Each row was made from one walk, in order. Every step used is in the known rows, and no mark comes twice. Write each row's walk.
Known rows:
pumon, pufeb, loze: [ 2.056  0.475 -0.373  1.991  0.133 -1.166 -2.091  0.462  2.674  4.104
 -0.352  3.215  1.767  1.931  0.195 -1.287 -0.171  1.532  1.377 -0.554]
pumon, nule, pufil: [ 2.622 -2.311  0.790  1.873  1.169 -0.828  1.987  2.450  0.741  0.448
  0.212 -1.373 -1.686 -1.019 -1.154 -2.199 -1.428  0.260 -0.160 -1.839]
pumon, pufeb, zeto, nule: [ 1.426 -0.772  0.602  2.985 -0.560 -2.226 -1.989 -1.300  0.221  1.650
 -1.667  1.317 -1.919 -3.014 -0.595 -1.149 -1.945  1.384  0.425 -2.733]
nule, pumon: [-0.268 -1.408 -0.224  1.317 -0.453 -1.348  1.598 -0.709 -1.018 -0.184
  2.421  0.679  1.729 -0.225 -0.618 -3.243  1.395 -0.431 -1.518  0.324]
loze, pufeb, pumon, nule, pufil: [ 2.598 -2.541 -2.266  5.046  0.994 -3.102 -0.828  0.473 -0.743  0.826
 -0.075  1.422 -1.201 -1.611  1.410 -3.844 -3.580  0.643 -1.134 -3.181]
ruma, pufeb, zeto: [ 1.017 -2.279  1.066  2.293  1.087  0.390 -2.771 -0.603  1.934  1.925
 -1.335  2.958 -1.682 -2.657  0.437 -1.711 -1.011  1.415 -0.934 -3.951]
nule, zeto, pufeb, loze: [ 0.901 -2.070  0.504  4.146 -0.199 -0.899 -0.121 -0.466  0.054  4.127
  0.031  4.753  1.293 -3.387  1.650 -0.848  2.946  2.312 -2.542 -2.905]
ruma, pufeb, pumon, nule: [ 2.141 -0.784  0.052  4.513 -0.007 -2.252 -4.785 -0.107  1.091  1.664
  1.272  1.800 -0.711 -1.793  0.943 -5.277  0.203 -1.499 -0.429 -5.164]
pufil, nule, zeto: [ 1.238 -2.261  2.680 -0.084  0.025  0.503  1.101 -2.875  1.173  3.502
 -0.298 -1.169  0.051 -5.418  0.670 -0.956  1.482  0.856 -4.431 -2.247]
pufil, nule, zeto, pufeb, ruma: [ 1.136 -1.348 -0.604  1.379 -1.332 -3.566 -2.080 -0.886 -0.738  2.778
  0.553  1.007 -1.663 -6.341  1.740 -3.195  2.138  1.134 -3.224 -3.596]
pomeb, loze, pufeb, zeto: [-0.312 -1.680 -0.109  3.725 -2.172  0.140 -2.404 -1.316  2.131  3.474
 -1.463  5.117  1.854  0.411  2.327  0.074 -2.972  0.872 -0.927 -2.355]
loze, pufeb, zeto, nule: [ 0.771 -1.285 -0.712  4.501 -1.518 -1.730 -1.205 -3.318 -1.141  0.800
 -2.051  3.161 -1.827 -3.310  0.626  0.333 -2.437  1.128 -0.728 -3.225]
ruma, pufeb: [ 0.952 -0.957 -0.001  1.660  0.147  1.054 -2.604  0.689  1.672  1.850
  0.754  1.409 -1.601 -0.487  1.089 -2.647 -0.361 -0.033 -0.324 -2.484]
pufeb, ruma: [ 0.731  0.360 -1.407 -1.500 -0.352 -3.263 -1.367  0.677  0.059 -1.225
  0.863  1.074 -0.947 -0.830 -0.229 -2.048  0.237 -0.896  0.660  1.060]
pufil, nule, zeto, pufeb, loze: [ 2.178 -1.361  1.059  4.453 -0.376 -0.923  0.381 -1.990  0.682  5.537
 -0.386  3.220  1.123 -4.735  1.273 -0.863  3.401  2.839 -3.631 -4.407]
loze, pufeb: [-0.328 -0.523 -2.242  2.303 -1.843 -0.081 -2.576 -1.452 -0.310  2.063
 -0.607  2.099 -0.111  0.812  2.521  0.069 -2.580  0.353 -0.091 -1.382]
pumon, pufeb, zeto: [ 0.648 -1.448  0.402  1.119  0.409 -1.041 -3.635 -0.313  1.484  2.893
 -2.254  1.710 -0.340 -1.086  0.391 -0.803 -2.240  2.189  0.447 -2.402]
pufil, nule: [ 1.734  1.025  0.677  0.438 -0.339  0.022  0.536 -2.030  0.774  1.786
 -0.680 -1.980 -0.131 -1.913 -0.639 -0.211  0.558  0.721 -1.410 -2.098]
pufil, nule, pumon, pufeb, zeto: [ 1.595 -1.911  0.753  2.429 -0.077 -2.098 -1.912 -2.519  1.082  3.968
 -0.843  0.731  0.904 -2.555 -0.698 -3.614 -0.657  2.360 -1.883 -3.705]
pomeb, loze, pufeb: [-0.663 -0.320 -1.136  3.357 -3.412  0.587 -2.177  0.063  2.055  3.612
  0.551  3.716  2.333  2.844  3.175 -0.768 -2.628 -0.895 -0.180 -0.687]
zeto, nule: [ 0.764  0.589  0.214  2.005 -1.016 -1.334  1.250 -1.041 -1.055 -0.842
  0.398 -0.110 -1.598 -1.949 -0.940 -0.392  0.179 -0.629  0.048 -0.562]
ruma, pufeb, zeto, nule: [ 1.678 -1.562  1.123  4.000 -0.096 -0.919 -1.284 -1.545  0.562  0.738
 -0.939  2.635 -3.087 -4.369 -0.548 -1.973 -0.688  0.657 -0.835 -4.165]

Write each row's walk:
[ 2.419 -2.044 -1.801  5.921  1.511 -3.638 -0.223  2.172 -1.940  0.399
  0.293  0.724 -1.621 -2.895  0.862 -4.238 -1.117  1.484 -1.245 -4.336]
zeto, pufeb, pumon, nule, pufil
[-0.899 -2.788  0.310  2.854 -0.934 -0.343 -1.218 -0.012 -1.566  3.051
  0.099  1.558 -0.620 -4.607  2.637 -1.154  1.664  1.647 -3.283 -3.291]
nule, zeto, pufeb
[ 0.665 -3.655  0.492  4.091 -1.061 -2.254 -3.803 -2.562 -0.178  3.526
  0.606  2.659  0.583 -4.436  3.023 -3.520 -0.400 -0.816 -3.362 -4.345]
loze, pufeb, pumon, nule, zeto
[ 2.311  0.018 -1.586  0.348 -1.391 -4.809 -2.768 -0.483  0.911  2.598
  1.966  0.152  0.135 -1.291 -0.407 -6.354  0.138 -0.062 -0.615 -0.934]
pufil, nule, pumon, pufeb, ruma
[ 2.273 -2.246 -1.330  6.030 -0.252 -2.595 -0.410  1.672  1.093  2.209
  0.930  2.881  0.832  0.167  2.098 -4.432 -3.694 -0.408 -1.184 -2.772]
pomeb, loze, pufeb, pumon, nule, pufil
[ 0.515 -0.935  0.065  3.144 -1.361 -2.496  2.973 -1.840 -2.116 -1.074
  2.593  0.590  0.281 -2.064 -1.547 -3.422  1.511 -1.063 -1.623 -0.299]
zeto, nule, pumon
[ 1.061 -0.892 -0.593  3.250 -1.777 -2.866 -1.006 -0.501 -0.622  2.060
  2.099  0.505  0.193 -0.554 -0.424 -4.921 -0.420 -0.274  0.004 -0.909]
zeto, nule, pumon, pufeb
[-0.154 -2.037 -1.037  2.691 -0.686 -0.441 -2.764 -2.543 -0.002  2.045
 -2.566  3.689 -0.407 -1.315  1.692  0.703 -2.929  1.934 -0.744 -2.960]
loze, pufeb, zeto
[-0.235 -0.036 -2.805  5.012 -1.683 -2.280 -3.044 -1.072  0.265  1.928
  0.791  5.012  2.862  1.212  4.005 -2.524 -2.744 -0.760 -1.217 -1.158]
pomeb, loze, pufeb, pumon
[ 1.064 -0.478 -1.799  5.022 -1.565 -3.158 -4.675 -1.854 -0.586  1.779
  0.270  2.270  0.379 -0.702  1.933 -3.064 -1.499 -1.122 -0.341 -4.283]
loze, pufeb, pumon, nule
[ 1.654 -4.008  2.143  3.539  0.253 -1.523 -3.709 -1.030  1.482  3.346
  1.620  2.236 -0.534 -5.325  2.089 -5.482  1.115 -1.224 -3.521 -5.040]
ruma, pufeb, pumon, nule, zeto
[ 0.682 -2.341  0.144  2.189 -2.126 -3.971 -3.649  0.931 -0.599  2.547
  1.370  1.833 -1.701 -5.075  1.435 -4.131  2.356 -0.449 -1.678 -4.050]
pumon, nule, zeto, pufeb, ruma
[ 2.427 -2.789  0.292  3.103  2.339 -1.807  4.270  0.339 -1.079 -1.397
 -1.580  0.763 -3.200 -4.545 -1.606 -0.791 -2.627  2.221 -1.271 -1.344]
pufeb, zeto, nule, pufil
[ 0.390 -3.443  1.364  4.857 -2.362 -1.843 -3.297 -1.448  1.906  4.839
  1.615  3.902  2.537 -2.725  3.725 -4.211 -0.489 -1.971 -3.426 -3.749]
pomeb, loze, pufeb, pumon, nule, zeto
[ 2.412 -1.605 -0.382  2.531  1.478 -1.407  4.643  1.243 -1.208 -1.656
 -0.023 -0.713 -3.047 -2.793 -1.150 -1.340 -2.095  1.013 -0.822  0.193]
zeto, nule, pufil
[ 0.420 -0.065 -3.455  0.535 -1.765 -3.300 -3.669 -0.544 -0.250  0.586
  0.309  2.778 -1.056 -0.139  1.982 -1.976 -2.177 -0.638  0.479 -0.179]
loze, pufeb, ruma
[ 1.218 -0.575 -1.701  3.529  1.591 -1.801 -3.546 -0.616  0.085  0.319
  1.015  2.915 -0.744 -1.760  2.035 -4.307 -0.748  0.079 -1.332 -2.883]
ruma, pufeb, pumon
[ 0.995 -0.778  1.126  2.713 -0.130 -1.781  0.927 -2.204 -0.874 -0.730
 -1.465  1.443 -1.719 -3.917 -1.461  0.238 -0.389  0.757 -0.559 -2.181]
pufeb, zeto, nule
[-0.475 -2.339 -1.384  4.727  0.628 -3.064 -2.118 -1.133 -2.930  1.373
  0.296  3.098  0.096 -5.459  3.467 -2.947  1.073  1.624 -3.860 -3.540]
nule, zeto, pufeb, pumon
